Known rows, with every step that occurs
ruru veta nepite vinaku rufafal: [-15.1 -13.8  42.7 -11.5  12.9  47.0 -19.7 -41.7 -32.9  27.9  -2.0  -6.5
 -33.4  13.7   5.2  -2.1   2.4   7.0  21.1 -10.3 -22.3  -5.2   3.1 -63.3
  39.6 -53.2]
kagiv veta susum nepite: [-10.5 -28.7   8.2  -1.9   4.6  36.3  -5.5 -17.0 -10.0 -27.3  21.3 -12.6
 -38.5   6.1   2.8  -6.1  26.0 -42.0  37.5 -14.2 -27.0  16.2   8.4  12.2
  38.6  18.0]
ruru veta nepite: [-19.9  -8.0   4.5  -1.7  20.7  34.6 -15.1 -25.3 -18.5 -19.9  -5.1  -6.1
 -11.1  16.0  -9.6   0.0  14.7  -0.3 -21.0  12.0 -13.2   9.4  -5.8 -49.8
  39.7 -19.9]
veta susum nepite rufafal vinaku bivu: [-17.0 -20.8  53.0  -0.7   1.7  39.5  -4.7  31.3 -29.6  35.7  28.7 -20.7
   3.0  10.5  -3.0  29.5  -5.1 -40.3  71.6   9.1 -27.6  33.5  24.3  50.4
   0.2 -39.4]
kagiv veta susum: [  3.8 -20.9  16.4   5.6 -15.7  36.3  -0.2 -18.5  -8.2  -9.4  13.5   2.1
 -10.2  -0.1  19.1   5.4  10.6 -55.7  28.5 -15.1  -1.7   6.8   8.8  -5.1
  24.8   1.7]
kagiv veta nepite susum: [ -8.8 -25.1  36.3  -8.3  11.9  60.6  -3.9 -30.8 -25.3  -8.7  14.7 -21.3
 -14.4  -1.7 -10.4 -31.3  13.3 -50.3  20.1 -20.2  -0.3  -9.1   6.9 -31.6
  45.8 -26.7]
ruru veta: [  0.9  -1.9 -13.4  -1.0  21.6  18.0  -4.9  -4.1 -24.7 -14.2   2.8  18.1
 -18.7  -2.5  -2.9   3.1   8.1 -13.5  -3.5  25.5 -27.3   3.7 -14.4 -17.8
  22.5   3.2]
bivu nepite: [ -6.2 -13.1 -26.0 -16.1   8.4   5.4  -4.2 -16.5  11.6  -8.1 -11.7 -16.7
   3.8  13.0  -8.8  -6.8 -22.8  -4.3 -19.9  13.0 -21.9  -2.5   5.0  10.0
  -1.1 -28.8]
rufafal vinaku bivu: [ -3.9   9.4  21.7  16.3   5.9  19.6   1.8  43.4 -30.6  61.9   0.4  15.1
   9.5 -21.5  -1.6   3.9 -14.8 -27.6  32.9  16.8 -16.2  40.7  25.5   9.9
 -10.0 -22.2]
rufafal nepite bivu: [-12.0  -8.9   5.0  33.1  -3.5  48.1  -1.8 -14.5   1.3  12.0  33.0   8.3
 -38.5  -6.1  -2.9  15.7  -4.4  -7.7  -5.8  -4.7   3.4   3.2  11.6  -6.1
 -15.0 -32.1]
kagiv veta susum nepite bivu: [-24.3 -35.3  17.6  31.4   3.6  60.8 -17.9  -9.3  -6.3 -16.8  32.7 -25.9
 -42.4   9.9   4.8   2.6  27.1 -49.6  56.4  -6.0 -28.7   2.3   7.3  -9.7
  32.5   6.9]
veta susum nepite bivu: [-22.4 -21.6  19.4  20.6 -12.5  39.4 -16.5   6.9   1.0  -6.9  28.6 -32.7
 -27.6  24.8  16.6  30.2  25.4 -17.0  36.3   5.6 -13.3  -3.4   5.4  -4.3
  26.3  -0.6]
vinaku rufafal nepite veta: [ -5.6  -3.1   6.8 -20.1  -2.8  39.2  -1.5 -39.6 -12.3   5.6  19.0  30.9
 -63.7  -5.5  -8.9   6.5 -15.2  15.7  14.1 -16.7  20.6  -6.1  14.3 -17.7
  -3.3 -59.7]
susum nepite: [-14.5  -9.9 -10.0  -9.6  21.5   2.5  -4.4  -0.5  -1.4 -13.7   8.7 -16.3
 -28.5   1.9 -15.8 -11.6  15.2   6.7  15.9  -1.3 -25.0   6.2  -2.0  17.3
  13.5  15.2]
vinaku bivu: [-19.3  28.8   6.3  15.9  -8.5  15.9  -2.8  28.8 -34.9  12.5 -15.4  -0.6
   9.3  -4.6  -4.3  -3.0  -5.3 -12.4  24.5  28.0   5.4   1.4  13.5   0.7
  -2.2 -13.1]
kagiv veta susum nepite rufafal vinaku: [  2.0 -62.2  45.3  -5.2  25.9  42.8  -1.6 -17.4   0.3  13.7  49.0  -5.4
 -21.5  -7.3  -5.7   3.4   8.2 -57.4  69.2 -24.2 -49.0  34.1  11.9  43.0
   8.8 -18.0]
susum nepite veta kagiv: [-28.1 -18.9  12.6 -35.3  12.0   8.0 -24.7 -12.5 -18.0  -5.4  47.0 -11.9
 -22.6  22.6   8.3  23.3  15.3   7.2  22.0 -27.3 -30.4   9.5 -30.8   1.2
  34.9  -7.2]
kagiv veta: [ -3.3  -9.4  -4.4  15.9  17.4  22.1  -1.2 -18.7  -8.7  -6.5   9.1   6.3
 -13.3 -17.9  -7.4 -28.2   4.2 -31.7  20.3  -8.3 -20.5   5.9   0.0  -8.3
   9.8   8.2]
kagiv veta nepite bivu: [-31.6 -23.3  22.1  49.8  11.6  58.7 -23.6 -25.2  -2.5  -5.4  15.6 -30.1
 -12.7  10.2  -4.8 -25.9  16.2 -27.0  23.5  -9.6 -10.7  -0.7   6.9 -61.5
  23.5 -30.7]
veta nepite: [-13.1  -5.4  13.7   1.6  -5.7  19.1 -13.3 -21.2   1.1 -10.3  -6.7 -27.9
   2.3  22.2  -3.7  -4.0  11.7  12.1 -19.4  -7.8  15.3   9.5   7.1 -31.3
  17.8 -26.1]
veta nepite vinaku rufafal: [-14.2  -9.3  52.5 -11.0 -11.0  26.5  -9.8 -34.6  -4.7  37.8  -2.6 -28.3
 -18.8  17.1  11.4  -2.0  -3.0  16.7  24.9 -33.2   5.7  -8.8  15.4 -51.2
  15.9 -55.0]
vinaku rufafal nepite veta kagiv: [-12.4   8.5  35.7 -37.9 -18.4  32.9  -7.3 -46.5 -19.6  16.7  47.8  32.5
 -50.9  10.5   3.0  35.6 -21.7  14.9  15.9 -18.3   5.1  14.8  -9.5 -21.5
   8.1 -63.7]

Rows
[ 10.9 -33.9  35.1  -1.0  18.7   8.5   2.2   3.9   8.2  40.6  30.5   7.8
  17.8 -11.2  -5.4   6.8 -21.7 -11.6  30.2 -11.4 -20.6  15.7   4.6  35.2
 -30.5 -36.4] -> nepite rufafal vinaku
[-10.2 -12.7  31.7 -18.3  17.2  12.0  -6.1 -20.9  -7.5  31.4  11.8 -12.4
 -51.7  -1.4  -3.5  -8.0   0.1  16.7  54.6 -19.1 -34.3 -11.6   6.1   0.7
  10.2 -18.1] -> susum nepite vinaku rufafal
[ -3.7  -9.9  16.2 -29.3 -14.9  33.8  -9.1 -35.2 -21.2  14.4  59.3  19.9
 -30.8   5.5  12.3  38.9  -6.1  -7.0 -13.4 -42.0   1.6  21.4 -17.0   1.3
   7.5 -45.5] -> rufafal nepite veta kagiv
[-13.8 -28.3  -9.2  -1.2  23.1  38.2 -14.2  26.4 -30.4  47.6   1.8   0.9
   1.7  -9.2   8.9  -2.3 -28.5 -36.2  27.8   1.1 -30.3  26.3  25.4   3.3
  -0.2 -80.3] -> rufafal vinaku bivu nepite veta
[ 11.9 -12.6  21.6 -25.6   0.9  50.7  17.5 -15.5 -25.1   8.2  33.0  14.9
 -32.9 -21.7  -7.6  16.2  -6.7 -38.8 -11.7 -13.9   9.1  -7.0  13.6  24.7
   4.8 -27.1] -> rufafal nepite susum
[ -1.5 -38.6  -2.6 -16.5  13.7  14.7  -7.9 -15.7   6.0  34.0  -0.5 -29.4
   4.5   6.8  20.1   1.4 -19.3 -21.9  -3.4 -29.1 -33.7 -16.0   6.8  16.8
   3.6 -43.7] -> bivu nepite vinaku
[ -1.5 -46.2 -11.3 -25.4 -16.1  29.7 -21.8 -14.2   0.2 -14.0   5.2 -26.9
  -1.4  36.5  28.0  30.2  -7.6 -31.3  -5.4 -22.8   5.2 -12.9  10.2  -9.1
  31.3 -56.1] -> bivu nepite veta susum
[-10.4 -37.8  12.5 -10.1  -7.1  52.3 -13.5  32.1 -31.3  48.5   7.8  -6.4
   8.8  11.1  31.6  33.0 -17.5 -57.2  29.1  -4.4 -10.3  32.1  34.0   1.2
  19.6 -81.1] -> rufafal vinaku bivu nepite veta susum
[ -9.9  -6.2   3.2   6.0  21.0  25.6  -1.9  28.1 -21.6  49.9  -9.7  -3.6
  11.3 -11.3  -5.6  -5.1 -35.6 -32.2  12.3  26.6 -32.8  40.3  29.0  16.7
  -9.0 -54.0] -> rufafal vinaku bivu nepite
[-12.4 -29.3  -5.1 -15.2  15.4   7.2  -6.8 -28.6  14.7 -12.9  -0.1 -32.1
  16.3  22.7 -19.4  -3.2 -35.1  -6.2  -0.3   8.5 -26.0 -22.7   0.4  30.6
 -22.1 -63.5] -> bivu nepite rufafal
[-28.7  -6.8 -23.0  -3.9  10.4  29.3 -19.4  14.9 -29.2   3.2 -14.9 -19.4
   6.7  14.2  -0.5  -5.2 -21.3 -22.6  16.7   9.4  -4.8 -16.1  12.4  -7.3
  12.2 -72.6] -> vinaku bivu nepite veta
[-19.1 -20.0  20.7  -4.0  20.4  40.2 -19.5 -37.2 -13.1 -30.4   6.0 -19.4
   8.3  27.4 -19.3  -1.4  -0.4  -2.8   0.7  14.7 -16.7 -10.2 -12.2 -24.7
  21.4 -50.5] -> ruru veta nepite rufafal
[ -9.2 -31.2  27.7 -19.5  -8.4  18.6  -6.1 -11.4   0.9 -24.9  29.5 -32.1
  -7.3  33.5  -2.9  24.0  10.7 -12.3  37.8  -3.5 -11.3 -12.1   1.7  39.7
  12.1 -17.7] -> veta susum nepite rufafal
[ -0.2 -53.2  25.6  -1.8   2.7  41.6  -8.0 -23.0 -15.3  15.0  33.5 -25.9
 -35.4   0.1  27.3  -1.1  27.8 -60.6  53.2 -57.4 -43.8   2.2  11.7  14.6
  45.1   2.5] -> kagiv veta susum nepite vinaku
[ -8.3 -48.8  50.6  13.7  27.6  45.9  -6.6 -37.4   0.7  24.8  32.7 -10.6
   8.6  -9.2 -20.6 -24.4  -5.5 -33.7  32.5 -32.8 -28.2  31.2  12.3  -6.0
  -2.3 -55.4] -> kagiv veta nepite rufafal vinaku
[-27.7 -17.8   1.8  24.2  18.3  25.0 -18.4   7.2  -0.1  -4.2  20.6 -22.5
 -32.4   9.9  -8.3  -1.6  15.8   4.3  32.7   8.3 -32.0  -8.7  -2.4  -2.6
   8.7   3.0] -> susum nepite bivu
[ -7.1   2.4  27.8  14.9  -6.6  22.6  -1.3  24.4 -44.8  55.7  -4.1 -13.6
   8.6  -8.2  16.7  -2.9  -3.2 -30.0  39.7 -17.1 -12.2 -10.6  16.0   9.7
   4.3 -28.5] -> nepite vinaku bivu
[  5.1  10.9  38.3 -33.2  -6.2  50.8  19.2 -33.2 -22.6  16.4  22.5  25.9
 -62.3 -16.2 -18.8  14.3 -21.2 -12.7  13.4   7.4  17.5 -11.2  17.4   2.3
   1.8 -48.2] -> vinaku rufafal nepite susum
[ -4.0 -42.8  31.8   9.3  12.9  44.4 -11.7 -42.2 -15.6  27.8  15.2 -28.8
  -8.0  -2.3  15.0 -29.7  12.5 -36.3  20.5 -62.4 -21.4   3.4  10.9 -29.3
  34.2 -29.7] -> kagiv veta nepite vinaku
[-12.2 -34.9 -28.6 -18.6  14.8  15.6 -18.1 -15.6   3.5 -10.1  -1.1 -15.7
  -6.2  15.8   3.6  -4.2 -15.1  -8.9 -10.2 -14.5 -12.8 -16.3  -1.5  -4.3
  12.1 -56.3] -> bivu nepite veta
[ 14.3 -27.8  14.6  -3.3  -4.2  33.9  10.8 -29.3 -11.0  41.4  33.3   4.1
 -29.8 -18.0  13.8  10.3  -1.6 -23.5  -6.2 -57.6 -10.9   2.4  17.9  26.4
  -7.5 -33.8] -> rufafal nepite vinaku
[-26.9  18.3 -14.9   3.4   3.6  20.6  -7.2  14.6 -24.1   2.8 -24.7 -17.7
   8.7  11.7 -16.9  -6.4 -27.2 -20.4   6.5  40.3 -12.4   1.0  18.4   6.9
  -1.9 -43.8] -> vinaku bivu nepite
[  0.3 -24.5   2.9 -36.0  11.2  30.2   2.8  -8.0  -9.6   0.1   1.5 -23.4
  -0.2   5.7  -6.7   0.0 -22.1 -36.2  -7.7   7.9 -16.5 -23.2   6.9  13.8
  20.4 -41.6] -> bivu nepite susum
[-20.7 -16.2  26.0 -18.7   6.4  29.8 -21.6  19.0 -34.3  59.8  26.2  -0.1
  16.5   5.9  15.7  29.0 -33.3 -34.6  23.6   0.6 -37.4  45.6   2.7   0.5
   9.8 -77.4] -> rufafal vinaku bivu nepite veta kagiv
[-30.3   1.9   4.5  -0.1  13.0  23.2  -9.9   0.6 -15.8  -4.7 -13.1 -33.6
  26.1  19.9 -28.1 -10.1 -40.0 -22.0  25.2  38.5 -12.8 -23.4  13.2  33.9
 -25.7 -76.4] -> vinaku bivu nepite rufafal
[-20.1 -28.2  32.9   9.1  12.2  40.4 -14.4 -51.7   3.1 -19.3  13.8 -30.3
   6.0  14.2 -23.7 -30.8   0.9 -22.1  25.9 -19.4  -7.7  -8.7   3.0 -14.1
   6.5 -45.5] -> kagiv veta nepite rufafal
[  2.5 -21.7 -12.5 -10.2   2.0  37.9   1.0 -25.4 -12.1  -0.4  33.6  20.4
 -41.6 -10.5   2.7  10.8  -2.4 -11.1 -11.7 -41.5  10.6   0.4  10.6   2.8
   5.6 -42.7] -> rufafal nepite veta
[-18.0 -29.9 -11.8 -15.6  26.1  13.0 -18.2  -2.8 -12.4 -16.0  20.7 -11.2
 -36.3   5.4  -1.5  -5.2  18.8   5.9  26.1 -25.5 -20.0  -8.3  -9.3   2.4
  26.2 -10.8] -> susum nepite veta
[-11.9  -9.5  23.8 -26.6 -12.1   1.7 -21.5 -10.1 -13.4  12.1  39.8   2.1
   5.8  17.4  23.7  35.6   1.9  -2.3   8.9 -27.1  -7.3   5.2 -28.5 -16.2
  20.4 -24.5] -> nepite veta kagiv
